Each row was made from one path, in order. Every step used is in the known rows, and no mark comes twice. Write each row's path.
Known rows
T -> G: [ 3.06 -0.84  0.17  0.69 -1.02  2.76  4.54  0.84 -3.08 -2.24  3.17  0.17
  0.72  5.67 -3.04 -1.08 -1.94 -4.20 -0.33  0.75 -0.43  1.22]
X -> G -> N: [ 4.15 -0.44  2.98  1.32  0.14  0.85  1.67  0.77 -0.08 -2.36  3.00 -0.12
 -1.31  2.07 -0.73 -2.12 -1.46 -1.87  0.54 -1.97  1.58  0.60]
G -> D -> U: [ 3.02 -1.28  1.55  1.08 -1.48  0.60  2.97 -0.12 -0.06 -0.62  3.34 -1.30
 -2.72  3.05 -2.39 -0.61 -1.05  1.16  0.26  3.40  0.77  2.61]
G -> D: [ 1.03 -0.79  2.41  3.19 -0.65  0.14  0.93  0.66 -0.76 -2.11  4.03 -0.47
 -3.28  3.42 -1.44 -0.04 -0.47 -0.94  3.01  2.71  0.33  1.66]
Q -> D -> U -> X -> G -> T: [ 3.79  0.20  1.20 -4.86 -0.76  1.66  3.25 -0.80  1.27 -2.26  2.18  0.11
 -1.69  2.35 -3.47  0.18 -0.85  1.22  2.24  4.24  0.11  0.71]
U -> X -> G: [ 5.00 -1.08  0.36  0.99  0.42  1.70  3.09  1.02 -2.31 -1.28  2.74  2.56
  1.13  3.58 -3.82 -0.59 -0.49 -1.01 -1.42 -0.10  0.91  0.33]
Q -> D -> U -> T: [ 3.52 -0.12 -0.60 -3.97 -1.35  0.87  3.71 -0.89 -2.37 -1.41  1.09 -2.13
 -2.27  2.45 -4.76 -0.06 -1.38 -1.58  1.90  3.27 -0.71  0.72]
X -> U -> T: [ 3.98 -0.88  2.02 -1.41 -0.83 -1.18  2.64  0.81 -3.58 -2.02  1.98  1.37
 -0.19  0.51 -3.78 -1.88 -1.54  1.86 -1.68 -1.99  0.36 -1.49]
X -> U -> T -> G: [ 4.31 -0.33  1.89 -2.17 -1.08  0.17  4.71  0.90 -3.79 -1.56  2.06  1.74
  1.46  1.08 -3.11 -2.04 -2.05 -0.03 -2.12 -2.59  0.36 -1.40]
Q -> D -> G -> N: [ 2.88  1.35  1.92 -2.17 -0.70  2.36  2.82 -0.23  1.51 -0.96  1.97 -2.68
 -3.97  3.42 -2.55 -0.55 -1.56 -6.33  4.09  3.47  0.41  0.46]
T -> G -> X: [ 0.97 -0.02  1.80 -1.46 -0.09  2.31  2.46  0.89 -1.33 -3.90  4.41  0.43
 -0.32  5.05 -2.24 -0.04 -1.39 -4.94 -0.75  0.90 -0.21  2.14]
G -> T: [ 1.11 -0.80  2.18 -1.01 -0.09 -0.08  0.29  0.24 -0.94 -4.50  3.60 -0.59
 -3.30  4.05 -3.85 -0.24 -1.24  1.39  2.63  3.83 -0.37  1.32]
G -> N -> U -> X: [ 4.96 -1.75  0.90 -5.21  0.13  2.54 -0.57  0.53 -1.92 -2.21  1.31 -0.14
 -1.06  3.44 -3.29  0.33 -0.26 -1.06  0.68  1.20  2.19  1.27]
Q -> D -> G -> X -> U -> T: [ 1.30  2.08  3.43 -4.45 -0.37  0.48  2.39 -0.45  0.60 -1.93  2.39 -0.58
 -2.71  1.46 -3.58 -0.05 -1.18 -2.94 -0.37  1.68 -0.09 -1.04]
T -> G -> X -> U: [ 1.60 -0.02  3.76 -2.46 -0.87  1.57  2.83  1.22 -0.39 -3.63  4.51  1.85
  0.64  2.90 -1.08 -1.22 -1.66 -2.62 -2.27 -1.71  0.05  0.48]
N -> G -> D -> Q: [ 2.49 -0.72  3.94  2.53 -1.00  1.91  1.64 -0.05 -2.52  0.77  2.84 -2.11
 -2.30  4.53 -5.07  0.22 -0.73 -1.03  1.06  3.60  0.80  0.60]
N -> U -> X -> G -> D -> Q: [ 5.01 -1.15  3.12 -0.43 -0.71  2.50  1.85 -0.86 -1.81  0.57  1.57  0.54
 -0.16  4.34 -4.45  0.05  0.22  2.30 -4.19  2.02  1.76  0.33]
X -> G -> T: [ 2.19 -0.39  3.34  1.29 -0.01  0.02  1.43  0.02 -0.12 -4.14  3.80  0.39
 -1.59  3.44 -2.62 -1.33 -1.37  2.61 -0.17  0.91  0.27  0.47]
Q -> D -> G: [ 2.37  0.77  0.98 -0.28 -1.21  2.52  3.89 -0.54 -0.17 -0.95  2.25 -1.95
 -2.56  5.29 -4.37 -0.41 -1.46 -5.27  1.51  4.33 -0.96  0.21]
Q -> D -> U -> T -> G -> N: [ 4.24  0.87  0.11 -6.58 -0.91  1.94  4.65 -0.53 -0.94 -1.16  0.93 -2.30
 -1.92  1.45 -2.53 -0.43 -1.93 -3.91  3.80  1.96  0.58  1.03]
D -> U -> T -> G -> X: [ 3.89 -0.20 -0.22 -4.66 -0.30  1.31  4.91 -0.25 -2.93 -1.68  2.30 -0.65
  0.14  3.03 -4.69 -0.43 -1.93 -0.89 -3.72  1.40  0.69  2.38]
X -> U -> T -> G -> D -> Q: [ 3.99  0.71  4.31 -1.06 -1.18 -0.25  5.15  0.18 -2.26  1.02  2.11  0.81
 -0.74  0.14 -2.73 -1.83 -1.74  0.72 -1.24 -0.79  0.91 -1.26]

Which path is each row?
[ 3.59 -0.41  1.80 -0.98  0.94  0.74  1.60  0.57 -0.64 -2.99  3.14  2.29
 -0.41  2.98 -3.73 -0.02 -0.51  2.09  0.45  1.69  1.04  0.56]	U -> X -> G -> T
[ 2.55  0.26  1.93 -0.49 -0.03  1.12  3.19 -0.42  0.08 -1.71  2.95 -1.36
 -2.80  5.11 -5.45 -0.70 -1.89  0.26 -1.01  5.09  0.30  1.18]	D -> G -> T
[ 3.73  0.39 -0.90 -4.54 -1.58  2.09  5.64 -0.78 -2.51 -1.25  1.13 -1.72
 -0.69  3.13 -4.21 -0.23 -1.87 -2.88  1.49  2.82 -0.69  0.64]	Q -> D -> U -> T -> G
[ 1.11 -0.58  4.54 -2.16 -0.55 -0.16  0.01  1.11  0.12 -4.37  4.45  1.56
 -1.50  1.63 -1.77 -1.04 -1.02 -0.36 -1.97 -1.20 -0.08  0.26]	G -> X -> U
[ 4.58 -0.01  3.14  2.22  0.37  1.26  3.49  0.24 -0.56  1.27  2.77  1.69
 -1.16  2.40 -3.22 -0.29 -0.19 -0.36 -0.43  1.94  1.67  0.47]	U -> X -> G -> D -> Q
[ 3.71 -0.24  1.29 -1.68 -0.26  2.46  3.45  1.21 -1.18 -2.20  2.89 -0.52
 -0.71  3.49 -1.10 -1.36 -2.01 -5.37  2.54 -0.17  1.02  1.61]	T -> G -> N
[ 1.50  0.55  0.78 -3.04  0.79  0.78  2.59  0.53 -3.66 -3.44  3.07  0.36
 -0.36  3.42 -3.79  0.42 -1.29 -3.42 -0.78  0.24  0.39  1.24]	U -> T -> G -> X
[ 2.60  0.50  4.05 -1.54 -0.44  1.00  2.75  0.33  0.96 -1.51  3.77  0.53
 -1.28  2.97 -3.55 -1.44 -1.62 -1.35 -5.13  0.54  0.66  0.31]	D -> G -> X -> U
[ 2.26 -0.23  3.75  2.83 -0.92  0.47  2.50 -0.21 -0.66  0.64  3.18 -1.41
 -4.27  3.31 -3.27 -0.48 -0.87 -1.45  1.60  4.03  0.37  1.33]	G -> D -> Q
[ 3.91 -1.33 -0.38 -3.31 -1.07  2.43  2.79 -0.48 -5.93 -2.32  0.87 -0.65
  1.54  5.64 -5.42 -0.12 -1.22  0.36 -3.91  0.46  0.44  0.45]	N -> U -> T -> G
[ 1.36  0.02  3.79 -3.48  0.26 -1.41  0.17  0.75 -1.71 -3.85  3.47  1.51
 -1.51  0.25 -2.78 -0.62 -0.93  0.81 -2.02 -1.71  0.46 -0.29]	G -> X -> U -> T
[ 4.90 -0.35  0.07 -3.04 -1.13  2.57  4.34 -0.43 -0.24 -0.73  1.77  0.33
 -0.12  2.90 -3.49 -0.30 -0.85 -1.46  0.60  2.45  0.02  0.57]	Q -> D -> U -> X -> G
[ 5.47 -0.46  1.44 -1.07  1.18  1.55  1.99  1.24 -0.68 -1.29  2.50  1.88
 -0.16  1.67 -2.04 -0.78 -0.58 -1.92  1.13 -1.00  2.26  0.67]	U -> X -> G -> N
[ 2.15 -0.73  0.89 -4.86 -0.25  2.10  1.03 -0.52 -4.58 -3.80  1.95 -0.45
  0.59  5.27 -4.85  0.78 -0.78 -0.32 -4.36  0.44  0.52  1.04]	N -> U -> T -> G -> X
[ 7.00 -1.60 -0.55 -1.19 -0.51  2.22  5.24  0.05 -1.68  0.02  2.02  1.30
  1.58  3.28 -4.60 -1.32 -1.20  1.30 -4.23  1.10  1.32  1.54]	D -> U -> X -> G
[ 3.21 -0.70  0.16 -2.53 -2.11  2.10  3.62 -0.58 -0.47 -1.57  2.07 -1.98
 -2.18  3.90 -3.62 -0.59 -1.48 -2.51  2.15  3.82 -1.15  1.24]	Q -> D -> U
[ 6.01 -0.56  0.85 -4.21  0.14  3.48  2.24 -0.18 -0.74  0.22  0.88 -0.99
 -0.84  4.68 -5.15 -0.19 -0.96 -1.91 -2.87  2.75  2.68  1.19]	D -> G -> N -> U -> X
[ 3.82 -0.84  2.79  3.22 -1.22  0.72  3.87 -0.31  0.55 -0.72  3.54 -0.18
 -1.16  2.59 -1.32 -1.71 -1.12  2.18 -2.37  0.55  1.28  1.71]	X -> G -> D -> U
[ 4.52 -2.48 -0.38 -3.25 -0.75  2.91  0.56  0.12 -4.14 -2.23  1.43  0.77
  0.94  5.89 -5.77  0.70  0.01  0.76 -2.81  2.34  0.60  0.83]	N -> U -> X
[ 4.60 -1.29  3.08 -0.78 -0.66  1.95  0.42 -0.05 -0.84 -2.76  2.10 -0.68
 -0.41  3.47 -1.57 -1.77 -1.06  0.36 -2.57 -1.94  1.93  0.48]	X -> G -> N -> U
[ 3.18  0.06  4.76  4.84 -0.72  0.54  3.42 -0.41  0.02  0.53  3.35 -0.38
 -2.44  2.87 -2.20 -1.69 -0.98  0.09 -1.14  1.20  0.79  0.52]	X -> G -> D -> Q
[ 4.06  0.42  0.30 -3.09  0.66  0.94  3.47  0.87 -3.56 -1.73  1.68 -0.59
 -0.82  1.96 -2.78 -0.77 -1.85 -3.95  2.27 -0.63  1.51  0.87]	U -> T -> G -> N
[ 2.72  0.36  3.15  1.87 -1.20  2.19  5.00  0.06 -1.07  0.70  3.27 -0.78
 -1.81  4.35 -2.47 -0.74 -1.54 -3.52  0.89  2.98  0.32  1.48]	T -> G -> D -> Q
[ 3.43 -0.62  1.04  0.38 -1.71  2.31  5.38  0.14 -0.56 -0.48  3.46 -0.63
 -0.55  4.24 -1.63 -0.86 -1.69 -1.38 -0.18  2.48  0.74  2.58]	T -> G -> D -> U
